Each row was made from one small tree. Brackets hold a mark, then the marks that hang from it, in alphabetical order. Every link used is in the known rows. Write each row's tree.
Known rows
(rafol lipu): [ -1.6  21.7  -2.9   1.0 -10.3 -22.6 -28.8   7.1   9.6  21.9   3.4 -24.6
  34.6  -7.5   0.8 -28.9 -18.4 -19.1 -11.1  20.1  11.8  13.0  -9.7]
(bimiv kogef): [-20.0  55.2  -0.3 -15.2  -1.9 -11.5 -41.7   3.6   6.1   8.8 -19.7 -18.7
  28.3  -5.0  -9.9 -31.0   8.7 -27.0 -15.8  19.9 -16.8  57.7 -26.1]
(bonis (lipu demin (rafol (megi bimiv)))): [ 28.6  30.4   1.7 -33.7   1.2  -6.3 -51.9 -19.0  26.4  23.2  37.1   5.4
  21.2 -14.2 -11.5 -20.6   9.5   5.0 -32.6  31.7  14.7  52.4  -8.3]
(demin (bonis lipu)): [ 26.2  70.2   4.8  12.3 -32.3 -28.8 -45.9 -13.2  15.4  -4.6  -1.9 -17.3
  13.1 -15.5 -30.2 -21.5 -14.0 -28.2 -26.1   9.0  -1.2  25.3  -8.5]
(kogef (lipu (demin bonis) (rafol megi))): [ 24.0  54.4  -6.5 -20.5  -2.8  -7.0 -30.5 -36.3  51.9  17.4   7.9  -9.8
   7.0 -26.4 -29.4 -32.1  13.2   8.8 -20.2  26.9   1.2  46.0   7.2]
(bimiv kogef (lipu bonis)): [-26.3  60.6  -5.2   3.7 -36.1   3.8 -41.5   6.6  25.5  13.7 -36.8 -39.0
  31.8  -0.4 -12.0 -63.9 -27.6 -50.6 -19.0  11.9  10.5  50.4 -24.2]
(bonis (lipu (rafol megi))): [ 36.3  32.5  12.4  -7.8 -12.8 -12.4 -54.1  -3.8  15.6  22.2  15.8 -30.4
  25.1  -5.0   2.0 -31.4 -12.4 -15.8 -23.7   9.1  -1.9  62.0 -14.9]
(bimiv (kogef (bonis lipu))): [  4.5  75.5  -1.3   4.8 -29.0  -5.0 -22.8  10.5  -6.1  -2.7 -10.0 -17.2
  11.5  -4.9 -24.8 -30.2 -11.4 -37.7   4.8  27.3  -9.0  46.9 -32.1]
(bimiv kogef (lipu demin)): [-56.4  36.6  -2.0 -18.8  -2.6 -16.7 -23.1  -9.0  32.0   5.8 -10.3 -15.3
  24.9 -19.9 -11.7 -44.8  15.1 -27.5 -14.0  38.9  20.0  26.1  -8.9]
(rafol (lipu bonis) megi): [ 22.6  44.8 -12.9  -6.8 -21.5  -5.4 -43.6  19.0  14.8  28.6   7.9 -26.8
  52.7  17.9  12.1 -53.7 -32.5 -19.0 -19.7  18.3  17.4  42.7  -2.4]
(lipu bonis demin (rafol (megi bimiv))): [ 33.6  57.8 -17.8 -43.8  -9.2  22.6 -63.0 -24.5  41.3  36.2   4.5  -6.8
  30.2  -0.6 -17.7 -33.9   1.2  10.2 -36.7  28.6  10.5  78.5  -9.2]
(demin bonis): [ 10.4  72.3 -10.6  -9.7 -21.3 -18.6 -51.2 -18.8  21.7   5.9 -12.5 -24.1
  19.2 -14.3 -28.1 -26.7  -1.6 -14.9 -24.7  14.6  -7.0  34.0  -0.1]
(kogef bonis lipu): [  4.5  51.4  -0.6  17.5  -9.5 -17.8 -24.0 -10.2  16.3   1.8   0.8  -0.4
  23.1 -21.5 -38.0 -20.8 -15.9 -18.2  25.7  19.1  -7.5  24.3 -16.3]
(rafol (megi bimiv lipu)): [ 22.5  39.1   1.5 -35.0  12.2 -18.8 -79.1  -2.6  13.5  23.2  34.0   7.3
  55.6 -15.3  11.0 -25.6  -2.8   1.5 -14.5   9.3   3.6  42.6  10.5]
(bimiv kogef lipu): [-41.1  34.2   5.3  -6.6 -18.0 -15.6 -36.3   6.9  17.1  10.8 -15.3 -32.3
  34.3 -12.0  -5.3 -56.2  -7.6 -45.2 -11.7  17.6   8.9  34.7 -15.8]
(megi bimiv rafol): [ 21.6  37.2  10.3 -23.6  -3.0 -15.1 -70.7 -19.4   7.7  16.3   9.6 -15.3
  41.7 -29.8 -19.8 -23.6  -3.4 -27.4 -13.9   5.1  -0.4  40.9  -6.5]
(megi bimiv lipu): [ 12.9  43.8   0.0 -16.5   1.1 -15.1 -69.3 -12.7  17.3  19.3   8.2   1.9
  40.8 -28.5  -9.4 -12.1  -8.3  -1.8 -14.0   5.5  -0.7  25.1  -8.7]
(lipu rafol): [ 13.3  36.1  -1.9 -13.1 -10.8  -3.3 -51.9 -16.4  26.2  27.3 -23.0 -40.3
  11.9 -18.9 -16.2 -22.4  -3.9  -5.9 -21.4   8.3 -11.0  52.1 -24.7]
(rafol megi): [  3.2  37.9   1.1 -20.9  11.9 -23.6 -60.7   2.0   8.9  10.3  19.7 -10.2
  54.3  -1.1   5.9 -34.9   2.8 -11.2 -17.1  17.2  -4.0  52.2   6.5]
(megi (bimiv (kogef lipu)) rafol): [  5.1  39.9  24.6  -8.3  -4.4 -11.4 -44.3  -9.5   6.1  10.6   3.4  -2.4
  34.8 -31.9 -25.9 -31.9  -2.6 -42.8   0.5   5.4 -14.1  54.2 -23.5]
(rafol (lipu bonis demin) megi): [  6.9  46.2 -18.7 -19.2  -9.2  -5.6 -30.2   2.8  30.5  23.7  10.4  -8.4
  43.8   9.0   4.4 -43.0  -8.0  -2.1 -23.8  39.5  29.2  34.8   5.0]
(bonis (lipu demin)): [ -7.1  40.1   5.5   2.2   3.1 -27.6 -32.7 -21.2  21.4  -5.4  10.1  13.9
  16.7 -25.0 -23.8  -2.5  13.8  -8.1 -17.8  31.0  11.0  18.0 -14.5]
(kogef (lipu demin)): [-22.2  31.9   6.7   6.4  19.8 -25.3 -25.0 -29.1  34.8  -2.0   7.9  23.7
  22.2 -34.6 -34.8  -6.7  15.8  -1.8  -0.3  31.7   1.4  19.6  -7.2]
(kogef bonis (lipu demin)): [ -9.4  52.9  -7.5   6.8   6.3 -12.7 -10.5 -26.3  31.5  -3.1   4.4  20.0
  14.4 -31.8 -45.9 -11.0   9.0  -1.5  21.4  42.0   2.9  16.8  -7.9]
(lipu bonis demin rafol): [ 16.0  62.2 -16.2 -16.6 -16.7  15.9 -42.1 -33.5  49.2  27.6 -39.8 -25.5
   3.9 -16.7 -31.7 -18.2   0.7   5.4 -28.9  24.2   3.5  59.3 -25.3]
(bonis (lipu demin rafol)): [ 10.9  36.9   4.5  -4.9  -8.2  -9.4 -31.4 -29.7  35.2  14.4  -5.3 -15.3
  -3.5 -27.0 -24.7  -6.6   7.8  -1.4 -23.4  28.3   9.7  35.8 -28.0]

Write each row's tree
[ 38.2  55.8  -3.2   5.4 -36.1   0.7 -30.6 -12.8  14.5  17.6 -12.9 -38.2
  -4.8 -17.1 -30.3 -19.9 -24.5 -19.6   1.5  14.6  -1.4  41.2 -31.2]
(kogef (bonis (lipu rafol)))
[ 17.1  67.9 -19.9 -28.4 -16.3  -1.3 -38.1 -44.1  47.7  20.2 -26.3 -31.6
  -8.9 -27.6 -36.2 -19.1  15.4  11.4 -33.3  29.8   2.0  41.0  -6.8]
(lipu (demin bonis) rafol)
[ 18.7  59.4  -2.6  -9.9 -27.3  20.6 -23.7  -6.9  16.9  29.7 -10.9 -18.1
   4.0 -18.1 -40.2 -35.2 -12.9 -18.7  11.5  20.5 -17.8  62.9 -40.8]
(megi (bimiv (kogef bonis (lipu rafol))))
[ -5.8  51.3 -15.6 -39.2 -12.9 -21.0 -55.1 -25.4  39.0   9.9  39.2  -2.2
  42.5 -16.9 -16.3 -54.6   2.4 -15.8 -33.5  37.9  38.7  18.8  34.6]
(rafol (megi (bimiv (lipu (demin bonis)))))
[ 16.6  48.5  -6.8 -11.6 -20.2  -4.3 -28.6 -17.4  31.7  22.2 -19.5 -28.4
  25.1 -19.4 -14.4 -33.7 -13.2 -18.3 -14.4  24.4  29.1  25.4  -7.0]
(megi (rafol (lipu bonis demin)))
[ 19.1  38.2  -5.7 -38.7   5.6   3.8 -55.5 -37.5  46.3  35.1  -5.9  -4.7
   9.2 -42.5 -18.0  -2.3  13.6  23.6 -20.9  21.8   9.3  31.6 -13.3]
(megi bimiv (lipu demin rafol))
[ 15.7  51.7  -3.6   8.7 -13.2  12.1 -28.7 -37.6  54.7  21.2 -32.5  -7.7
  -0.3 -28.4 -42.4 -17.6  -3.9   1.6 -12.2  19.9   0.7  50.3 -30.2]
(kogef (lipu bonis demin rafol))
[ -4.3  39.2  12.4 -16.5   7.7 -11.5 -49.5   9.5   3.0  14.1  35.5  19.2
  51.2  -2.0  -6.0 -43.0   3.0 -26.1  -8.3  19.9 -15.4  65.4 -12.9]
(rafol (megi (bimiv (kogef lipu))))
[ -1.1  48.8 -18.1  -3.3 -17.9  -1.2 -22.0  -7.9  35.1  20.7 -14.3 -10.1
  25.0  -5.7 -13.2 -27.7 -12.2  -5.7 -20.0  37.0  26.6  20.9 -12.0]
(rafol (lipu bonis demin))
[ 32.3  43.0  -3.2  -6.7 -11.3   0.0 -30.9 -10.0  24.3  24.2  11.5 -23.7
  19.4 -12.9 -20.1 -38.0 -16.9  -7.0  13.8  17.5  -7.8  55.8  -9.6]
(kogef bonis (lipu (rafol megi)))
[ -4.3  50.3 -16.0 -20.5 -32.1  -7.5 -32.3 -41.9  61.9  20.3 -22.2 -47.8
  -2.6 -35.2 -32.0 -40.5  -2.0  -8.9 -30.2  26.2  29.6  18.0   5.3]
(bimiv (lipu (demin bonis) rafol))
[  1.9  52.4  -2.1 -31.8 -23.9 -20.8 -50.1 -42.5  42.7   9.9   9.6 -23.5
  26.0 -46.6 -33.9 -44.7  -1.9 -30.0 -24.8  23.6  38.0   9.8  23.3]
(megi (bimiv (lipu (demin bonis))) rafol)
[ 27.9  64.1 -14.5 -20.2 -12.7  16.6 -48.5 -35.3  59.4  33.4 -47.4 -24.7
  -0.1 -32.0 -21.6 -13.5  -3.5  19.5 -21.4  13.8   7.1  45.1 -25.7]
(megi (lipu bonis demin rafol))
[ 24.4  72.1 -17.8 -49.0   4.8 -15.2 -65.4 -27.3  38.0  15.4  28.0  15.8
  37.1 -25.3  -8.7 -24.1  17.2  18.7 -31.4  31.2  16.5  28.6  26.8]
(rafol (megi bimiv (lipu (demin bonis))))
[ 24.3  66.2 -19.6 -47.1  -6.1  -3.3 -45.0 -32.1  45.3  23.4  -1.9 -26.4
  11.5 -17.4 -19.3 -35.2  19.7  13.7 -37.2  32.7   6.9  56.7  11.4]
(lipu (demin bonis) (rafol megi))
[-11.3  41.5  12.2   0.7  -1.8  -8.3 -40.4   0.4   8.6  12.1   8.0  15.1
  31.9 -17.2 -27.5 -26.3  -2.0 -26.0  -3.8  16.7 -18.6  49.2 -28.7]
(megi (bimiv (kogef lipu)))
[ -4.3  56.5  -2.4  16.0  -0.8  -5.7 -29.8 -27.8  43.1   2.9 -13.5  17.7
  23.3 -24.3 -41.5 -13.7  -4.6  -5.5  -5.6  27.1   2.9  34.6 -18.1]
(kogef (lipu bonis demin))
[-38.5  31.9  -3.0 -47.4   4.4 -11.7 -42.4  -0.5  23.5  15.2  30.9   4.8
  51.8  -6.0   1.6 -58.6  14.8 -24.8 -24.1  43.7  27.7  43.0  10.2]
(rafol (megi (bimiv kogef (lipu demin))))
[ 17.6  43.4 -10.4 -18.9   3.7   0.7 -19.3 -23.0  39.5  18.8  12.5  -3.3
  10.7 -23.3 -27.6 -28.9   8.7  10.4  12.7  40.6   3.5  46.3  -4.2]
(kogef bonis (lipu demin (rafol megi)))
[-18.6  56.6 -13.9 -18.5 -34.6  23.6 -25.5 -17.8  52.7  29.0 -50.3 -46.5
   1.9 -13.8 -23.1 -54.6  -6.4 -25.5 -26.7  28.7  19.4  56.7 -31.5]
(bimiv kogef (lipu bonis demin rafol))
[ 21.4  47.9  -3.7  -6.7  -0.8   8.9 -38.8 -27.0  52.8  24.9  -5.3  -4.6
  17.9 -14.6 -25.2 -33.0  -4.5   3.7 -16.9  22.7   2.4  66.2 -12.1]
(kogef (lipu bonis demin (rafol megi)))
[-44.4  59.8 -17.7 -21.5 -17.0  -4.3 -11.2  -6.6  27.9   3.5 -15.0 -19.9
  17.5 -19.1 -24.4 -48.1   7.8 -28.1   6.7  49.5  24.6  23.5  -6.6]
(bimiv (kogef bonis) (lipu demin))
[-10.5  51.2 -11.6 -16.2 -42.3  13.4 -22.6  -0.5  24.8  26.6 -35.4 -65.9
   4.7 -13.3 -20.1 -62.8 -22.7 -37.0   4.3  22.8   7.3  47.1 -26.0]
(bimiv (kogef bonis) (lipu rafol))
[ 44.9  65.4   1.1   4.7 -43.6 -11.1 -44.4 -22.0  27.1  15.8 -17.7 -44.4
  -9.5 -19.5 -30.4 -23.7 -19.3 -18.0 -31.6   3.4  -4.7  40.6 -21.4]
(demin (bonis (lipu rafol)))
[ 30.5  65.0  -5.2 -21.6 -29.7   8.7 -29.5  12.7   3.6  19.6  -4.4 -38.1
  10.6   6.9  -7.2 -49.7 -11.2 -26.7  -3.4  23.4 -10.5  78.1 -27.4]
(bimiv (kogef (bonis (lipu (rafol megi)))))
[ 24.0  46.9  -3.9  11.1 -21.9   2.7 -23.6 -20.0  26.9  21.0 -16.8 -25.9
   2.1 -26.5 -40.9 -23.9 -18.4  -8.8  19.6  12.6 -11.8  40.1 -27.3]
(kogef bonis (lipu rafol))
[  1.5  41.6 -15.8 -24.9 -21.5   9.2 -47.2 -21.6  59.1  29.4  -9.5 -36.3
  27.4  -9.4  -7.4 -58.6 -14.2 -10.2 -28.6  26.2  33.1  51.4   1.2]
(bimiv (lipu bonis demin (rafol megi)))
[  9.7  41.5  -6.8   5.2 -45.9  12.3 -52.4 -17.2  45.5  32.2 -38.7 -60.3
  14.9 -14.8 -17.7 -53.3 -41.9 -32.4 -23.3   0.2  18.6  46.1 -23.8]
(bimiv (lipu bonis rafol))
[-25.4  52.5 -20.1 -29.5 -27.1  15.1  -9.7 -15.0  41.3  23.5 -32.0 -45.3
  -4.2 -22.5 -30.2 -50.4   2.8 -19.4   1.5  45.2  19.7  39.4 -19.7]
(bimiv (kogef bonis) (lipu demin rafol))
[  8.1  33.0 -10.2 -43.9  14.4  -4.3 -45.4 -21.9  37.3  24.7   6.5 -15.6
  22.5 -12.9  -5.7 -25.0  24.0  14.9 -27.3  33.8   6.0  60.5  -1.5]
(lipu demin (rafol megi))
[ 18.1  53.7  -8.8 -23.8 -19.6 -26.7 -23.7 -25.1  31.7  16.2  -8.6 -34.2
  14.5 -32.2 -18.2 -33.3   4.0 -13.9 -20.5  27.1  26.4   5.5  10.9]
(megi (rafol (lipu (demin bonis))))
[  4.8  47.4 -17.3 -36.7 -22.3 -10.0 -39.4 -31.8  57.9  22.7   3.1 -44.2
  15.7 -21.1 -14.6 -56.0   1.8  -6.0 -34.6  30.7  30.1  35.2  22.8]
(bimiv (lipu (demin bonis) (rafol megi)))
[ 28.9  43.3   9.3 -29.7 -18.8   3.8 -55.6   8.6   4.3  29.2  18.7 -18.4
  26.7   3.0  -0.2 -42.8  -5.7 -26.8 -32.8  15.2  -9.7  81.2 -28.6]
(bonis (lipu (rafol (megi (bimiv kogef)))))
[ 26.3  74.9  -4.6 -34.5  -3.1 -22.9 -50.4 -43.5  44.3   7.2 -23.2 -21.8
  14.3 -55.2 -24.2 -15.6  18.8   0.0 -16.5  13.0  10.4  14.5  14.1]
(megi (lipu (demin bonis)) rafol)
[  9.1  47.9 -10.5  -1.5  -6.9   4.3 -10.9 -32.7  44.3  14.9 -13.1  -7.7
  -7.5 -35.0 -47.5 -12.4   5.0   8.7  15.1  36.0   1.1  31.8 -19.4]
(kogef bonis (lipu demin rafol))
[ 31.3  54.9  -9.8 -24.7  -9.7  -2.7 -27.2 -16.4  25.5  16.5  13.6 -13.8
   7.8 -13.0 -20.1 -27.1   2.8   3.0  -5.0  41.1  12.9  48.3  -8.4]
(kogef (bonis (lipu demin (rafol megi))))
[ 25.0  68.2  -1.0 -21.0  -3.2  -3.7 -55.9 -34.8  42.3  14.9 -35.2 -14.8
  23.7 -41.0 -17.9 -15.9   1.8  -3.8 -11.3   8.6  12.8  33.0  -5.9]
(megi (lipu bonis demin) rafol)
[ 53.9  60.7  -0.8 -12.6 -33.2 -14.1 -54.8 -14.4  24.1  19.4   5.4 -40.3
  10.8  -7.5 -13.0 -39.8 -14.3 -15.3 -36.4   7.0  -1.2  56.0  -4.0]
(demin (bonis (lipu (rafol megi))))
[ -4.4  55.3  -6.8  -4.4 -49.1  21.8 -39.3  -1.7  37.6  32.3 -51.9 -65.4
  10.3  -6.5 -15.2 -66.6 -32.1 -40.2 -25.4   5.2   5.9  65.2 -37.4]
(bimiv kogef (lipu bonis rafol))
